Each row was made from one small tree. The marks that hang from a mark follow it in brackets, in alphabetical order. Every link used is in the known rows. Write each row's tree.
Known rows:
gimuv[beki zoli[begodel[mavutu motim vober]]]: [  1  14 -35  24   9 -29  -6  -3  17 -15  14  -2  -4   2  17  15]
motim[begodel[mavutu vober] zoli[beki gimuv]]: [ -3 -15   2   2 -14  -4  -4  15  -9   2   0   3  -7 -23 -10   6]
begodel[mavutu motim[zoli[beki gimuv]] vober]: [  0  -4  -5 -24   1  -4   8   4 -19  -6 -28   8   8  -7  14   4]
begodel[mavutu motim[zoli] vober]: [  3   1 -10 -11  14 -26   4  26 -19 -11 -43  14   4 -17  36   2]
beki[zoli]: [ -3  13  15  15 -11  16   2   2  18   9   8  -4   6  -4 -11  -6]
gimuv[beki[zoli[begodel]]]: [ -9   5  -9  37 -11   2  -4  -4  26   2  34 -12   1   3  -5   2]
guna[zoli[beki gimuv]]: [ -7 -12  35 -30 -27  45  13 -28  -2  21  16 -17  24  15 -35  -1]
gimuv[zoli[begodel]]: [ -2  -2   2  29   2  -4  -8  -1  25  -2  15  -7  -9   5 -10   1]
beki[zoli[begodel[motim vober] gimuv]]: [  1  14   8  -4   2   9 -10   9   5 -11   6  -2  -7   4  -5   6]
begodel[mavutu motim[zoli[gimuv]] vober]: [  5  -1  -3 -24  11 -12   6  16 -19  -6 -40  13   3 -12  22  10]
zoli[begodel[mavutu motim vober] beki]: [  2  -1 -26  -7  15 -35  -2   8 -13 -16  -7   6  -2   4  23 -14]
begodel[mavutu vober]: [ 13  13 -16 -20  13 -41  13   6 -13  16 -29  23  -8 -19  17   2]
guna[zoli[beki]]: [ -9 -11  26 -13 -24  27  10 -15  -2  15  12 -15  25   9 -16 -10]
zoli[begodel[mavutu motim vober] gimuv]: [ 13   2 -11 -28  28 -23  -1  10 -12  -7 -22  11 -11   5  14   6]
beki[zoli[begodel[vober] gimuv]]: [  0   9  12   0  -7   8 -11  -1   8   2  16   1 -18  -3 -17   9]
begodel[motim[zoli[gimuv]] vober[mavutu]]: [  7   3   2  -8  11   3   9  10 -22   4 -36  14   3 -11  17  -1]
vober[mavutu]: [ 14   6  -1   7  15  -5  14  -6  -2  28 -20  15  -3  -6   8 -21]

Write each row's tree:
[  2  10 -16  18   4 -10  -6  -9   5 -12  10   0  -5   5   4  -8] => gimuv[zoli[begodel[motim vober[mavutu]] beki]]
[-11 -30  11  12 -17  13 -10 -14  -8   7  12   2 -20  -6 -17  -3] => motim[zoli[begodel[vober[mavutu]] beki gimuv]]
[  1   7 -19   7   4 -20  -7  -5   8 -18   8   0  -4   5   6  -1] => gimuv[zoli[begodel[mavutu motim vober] beki]]
[-13 -25  20  25 -22  30  -1  14   8   5  16 -17  10  -6 -28  -3] => motim[begodel zoli[beki gimuv]]
[  6   0 -11 -15  12   0   4 -13 -15   0   0   4  -4  13  -3 -11] => zoli[begodel[motim vober[mavutu]] beki gimuv]
[ -5  -6  26 -19 -19  36  13 -21   5  22  14 -16  21  11 -24  12] => guna[zoli[gimuv[beki]]]
[ -7 -14  20   4   2  30  11  14   3  -2 -20 -12  25   9   0  -1] => begodel[motim[zoli[gimuv]]]
[  9   7 -22  -2  22 -11   4  -5  -7   1  -1   5  -6   8  10   5] => zoli[begodel[motim vober[mavutu]] gimuv[beki]]
[  7  15   1 -15   8  -3 -13   7   2 -12  -3   6 -14  -1   4   7] => beki[zoli[begodel[mavutu motim vober] gimuv]]
[ -9 -22  30 -21 -20  33  -3 -22  -2   8  25 -17   7  18 -28  -2] => guna[zoli[begodel beki gimuv]]
[ -8  -6  -1  29 -11   5  -6 -16  25  -3  30 -13  -2  11 -20  -5] => gimuv[zoli[begodel beki]]
[  6  19  -5  12  11 -12 -14  16  -1 -12  -3   8 -14  -7  19  -9] => beki[zoli[begodel[motim vober[mavutu]]]]
[ -2  15 -24  20   1 -17  -5   5  12 -10  16  -2  -1  -2  17   6] => gimuv[beki[zoli[begodel[mavutu motim vober]]]]
